Each row comes from the steps of one path. Every step used is in the known rows, and no mark comes twice. Write the path behind each row, first mark first.
(in the rows, 128 means zero)
Known rows
mebe > fodu > madosaz > madide > nuse > tipom: [130 234 108  58 187 122 170  81 155 122 171 145 165 143 109 185 114 173
 130 154 149 124  83 115  67 160 165 124 170 155 129 118]
nuse > madide > mebe > gilu > gini > fodu > madosaz: [145 179 106  92 114 141 172 164 121 117 143 125 146 105 128 176 129 101
 157 109 209 108 144 144 130 139 105 103 121 159 139 106]
rovilom > mukop > nuse > madide: [110 156 156 112 114 114  64 100 112 105 154 167 114 121 147 194 130 135
 130 116 137  99  44 132  80 108 119  86  91 182 144  82]
gini > fodu > madosaz > madide > nuse > mukop > rovilom: [140 244  44  60 160  80 139 142 164 102 218 128 151 157 105 196 156 181
 143  95 194  98  86 100  87 128 108 129 141 182 141  71]
madosaz > fodu: [165 125 117 134 118 145 130 115 147 111 170 140 135 136 105 154 157 122
 103 126 138 147 128 118  92 111  92 115 130 167 152 138]
mukop > nuse > madide > mebe > fodu: [ 95 203 143 101 105 137 123 108  99  99 153 133 120 130 124 206 182 140
 105 117 179  95  93 121  93 151 140  97 124 185 156 126]
mukop > nuse: [124 139 142 105 114 139  90  89 113 121 172 137 127 147 123 179 147 145
 154 120 153  97  95 128  79 124 131 109 118 162 133 103]
madide > nuse > mukop: [124 155 143  82 152 114  93 108 113 128 157 128 122 132 100 181 163 154
  98 114 122 128  65 113  89 121 156 119 127 166 144  94]
nuse > tipom: [123 147 153  99 147 165 142  85 141 131 137 168 141 132 128 123 119 120
 130 129  99 118 103 123  77 140 158 105 106 144 124 130]
tipom > nuse > madide > mebe > fodu > madosaz: [121 215 144 101 139 107 128 126 105  92 159 149 146 107  71 194 176 152
  78 118 186 103 104 137  94 151 127  94 165 177 156 136]
gini > gilu > mebe: [190  95 139  91 104 167 115 126 114 103 142 147  83 133  96 134 164  93
 109 107 122  93 118 152 135 115 109 112 120 118 125 129]
tipom > nuse > madide: [137 156 133 104 127 121  92 114 104 110 154 162 119 131  89 152 159 140
  82 121 124 105  90 128  86 126 120  67 113 155 151 123]
fodu > madosaz > madide > nuse: [174 198 101  75 163  88 121 107 143 132 190 132 145 157 129 216 150 168
 148 146 168 144 101 109  69 111 125 120 154 162 135  98]
mebe > gilu: [134 130 118 109 105 137 115 123 114 155 129 133 114 141 140 130 115  94
 139 141 132 105 137 131 115 116 112 121 113 143 142 166]
tipom > nuse: [139 126 141 108 132 123 108 115  97 122 159 152 133 126  74 135 147 139
 100 128 139  89 101 126  92 120 122  99 135 154 144 143]
gilu > gini > fodu: [141 113 126  96 125 164 171 139 110 126 156 137 155 116  90 123 116 115
 134 114 160  86 109 128 112 129 124 114 109 138 127  95]
fodu > madosaz > madide > mebe > gilu: [146 187  89  97 131  95 133 144 145 128 154 128 144 144 170 181 139  98
 157 144 191 141 161 138 113 106  94 129 140 185 146 171]
gini > fodu > madosaz > madide: [146 187  74 103 141 111 126 142 154 109 199 149 172 143 132 161 108 143
 134 105 169 130 112 127  94 115  98 122 133 171 136  89]
rezog > mukop > nuse > madide: [151 165 142  88 108 113  64 109 133 115 160 155 136 122 147 183 172 152
 123 124 171 131  73 138  77 120 148  97 104 165 137 106]
rovilom > mukop > nuse > tipom: [ 93 144 176  92 142 139 109  74 123 118 151 177 137 107 135 158  94 136
 153 123 125  83  44 132  73 128 148 114 111 179 130  93]
gilu > mebe > madide > nuse > tipom: [167 147 133  11 141 183 146 102  95 106 164 153  99 131 115 152 136 151
 146 157  98  83 119 124  91 173 173  85 148 153 117 142]
gilu > mebe: [177 106 145  86 118 166 114 119 108 124 134 151 104 131 107 129 166 116
 114 131 137 110 134 144  96 120 131 109 125 149 124 155]
rovilom > mukop > nuse > madide > mebe > gilu: [100 167 147 104  93 103  92 137 100 119 129 147  91 104 174 198 136 105
 138 129 170  93  86 131 114 109 107 102 101 207 163 132]
mebe > gilu > gini: [145  99 131  94 113 156 151 121 110 153 116 119 132 126 121 126 113  80
 163 156 159  93 144 150 124 121 123 115 106 123 123 164]
madide > mebe: [133 145 159 111 120 133 135 132 110 126 141 143 125 125 132 160 179 110
 112 126 148 123 135 110  95 118 129 124 122 176 149 151]
mebe > fodu > madosaz > madide > nuse: [148 217 102  73 163  96 140 104 134 125 183 123 155 151 104 208 137 170
 121 150 177 121  94 111  80 135 135 132 172 157 137 123]
nuse > madide > madosaz: [117 189 143 108 129 138  80 114 132 117 145 145 128 146 140 167 187 136
  84 106 124 126 109 126 100  86 132  75 120 165 129  96]
rezog > mukop: [168 125 152  96 125 114 101 133 136 139 143 155 152 108 134 135 158 120
 106 135 153 138 107 133  92 110 142 136 117 152 132 151]
tipom > nuse > madide > mebe: [130 169 148 102 124 114 117 139  89 104 147 158 112 114  96 170 194 132
  75 120 150 110 106 116  98 127 124  74 124 184 162 139]

Write each row's path
[165 181  66  54 149 114 177 147 129 138 184 108 154 136 112 181  95 141
 178 144 211 100 122 119 128 124 112 125 151 145 131  98] : mebe > gilu > gini > fodu > madosaz > madide > nuse
[114 183 144 100 142 121  73 121 107 106 159 152 130 133  93 159 191 156
  65 106 135  95  90 127 103  90 128  63 145 169 138 104] : tipom > nuse > madide > madosaz
[113 130 162 107 119 118  78  99 108 118 160 152 126 114 132 177 116 133
 145 123 147  86  57 128  83 102 120 121 116 181 141  99] : rovilom > mukop > nuse
[116 183 113  97 133 114 164 140 120 112 153 136 143 135 132 156 161 107
  87 151 161 127 120 117 109 126 121 129 133 192 156 187] : madosaz > madide > mebe > fodu
[134 177 116 118 136 121  88 119 132  84 183 145 131 130  71 170 204 162
  50 107 151 121 107 121 110  88  91  63 157 187 153 106] : tipom > nuse > madide > madosaz > fodu
[167 110 124  57 104 178 104 129  92  92 161 146 109 133 125 135 142 108
 137 144 117  87 143 156 105 143 126  89 127 159 122 165] : gilu > mebe > madide
[139 188 113  59 170 126 159  97 141 139 162 155 130 153 134 163 132 154
 130 156 110 134  84  95  74 133 162 103 126 162 138 122] : madosaz > madide > nuse > tipom
[136 168 154  68 160 148 154  82 124 145 150 154 122 139 113 161 137 159
 131 138 106 113  86  92  72 143 176 110 133 146 133 111] : madide > nuse > tipom
[150 157  60  85 134 127 169 146 142 125 174 124 173 133 127 142  75 102
 179 135 202 107 141 156 131 119  90 122 125 144 127 118] : mebe > gilu > gini > fodu > madosaz > madide
[129 191 153 110 135 126 147 118 122 111 154 131 162 117 108 187 159 126
 114 120 183 115 128 133  94 142 130 144 164 170 139 144] : madide > mebe > fodu > madosaz
[178 119  99  74  97 175  97 140 128  50 198 130 100 134  98 152 182 109
  98 106 131  93 143 153 168 102  70  88 168 153 128 118] : gini > gilu > mebe > madide > madosaz > fodu
[156 176 101 103 148 106 107 108 155 114 181 148 165 154 145 175 133 130
 147 133 160 151 118 145  78 109 109 113 128 159 129 123] : fodu > madosaz > madide
[145 170 113 112 129 136 122 131 134 116 185 148 167 127 107 160 114 145
 135  85 163 110 109 127  87 124 112 128 138 155 132  74] : gini > fodu > madosaz
[131 143  70  78 116 132 201 181 115 130 148 118 140 120 139 132 120  80
 146 145 197 102 152 129 154 117  98 122 115 180 147 159] : madosaz > madide > mebe > gilu > gini > fodu
[138 189 118  70 143 109 123 110 131 129 164 123 107 151  98 176 193 156
 135 113 152  87  90  95  80 129 140 122 119 162 140 116] : madide > nuse > mukop > rovilom
[148 158 124  54 121 135 112 119  90 120 180 128 116 142 127 185 134 150
 145 150 113  93 104  99  91 140 140 100 140 154 138 122] : mebe > madide > nuse
[109 228 144 103 121 126 110  95 117  89 172 133 143 127 119 234 175 156
 133 108 208 108 100 140  80 157 134 103 147 181 146  99] : mukop > nuse > madide > mebe > fodu > madosaz
[165 117 133  92 104 168 135 123 106  99 133 138  94 125  72 123 150  95
  84 118 129  74 106 155 146 139 119 124 140 112 130 153] : gini > gilu > mebe > fodu
[125 192 154  80 124 112  44 115 137 120 169 145 144 123 150 190 204 168
 107 108 182 123  79 138  90  87 148  92 129 182 125  86] : rezog > mukop > nuse > madide > madosaz
[135 180  61  52 164 104 151 145 133 125 181 106 158 126 103 179  97 139
 152 124 203 112  90 147 132 127 122 126 140 164 133  79] : mebe > gilu > gini > fodu > madosaz > madide > nuse > mukop
[122 152 136  84  97 144 139 121  96 121 129 114 110 125 145 192 164 101
 174 141 202  95 131 144 119 133 127  84 102 161 143 135] : mukop > nuse > madide > mebe > gilu > gini
[144 131 105  79 124 123 182 152 121 134 127 116 133 130 153 145 144  68
 154 172 190 120 161 143 138 107 108 115 107 171 141 195] : madosaz > madide > mebe > gilu > gini
[110 160 150  85 136 163 123  59 131 121 162 159 138 140 127 155 123 147
 166 120 130  95  84 128  66 146 160 101 114 155 125  99] : mukop > nuse > tipom
[133 196  95 103 148 112 131 105 149 113 177 138 174 147 122 170 118 130
 120 141 167 130 108 145  85 129 117 127 147 160 133 142] : mebe > fodu > madosaz > madide
[139 185 118 130 126 140  95 118 157  97 164 140 128 141 119 177 200 142
  69 104 138 153 119 121 107  84  94  75 136 180 144  99] : nuse > madide > madosaz > fodu
[147 196  70  40 172 135 206 125 146 144 170 128 163 131 117 160  71 144
 187 146 182  98 112 125 114 147 142 117 147 142 122  94] : mebe > gilu > gini > fodu > madosaz > madide > nuse > tipom
[178 160 129  87 115 107 131 137 154 139 151 150 144 128 132 131 185 127
 136 136 180  97 127 111  84 116 124 139 115 148 126 170] : rezog > mukop > rovilom
[128 252  72  64 169  77 139 108 157 104 192 115 151 158  93 205 167 171
 129 129 197  97  82 116  83 141 127 135 153 170 136 125] : mebe > fodu > madosaz > madide > nuse > mukop > rovilom
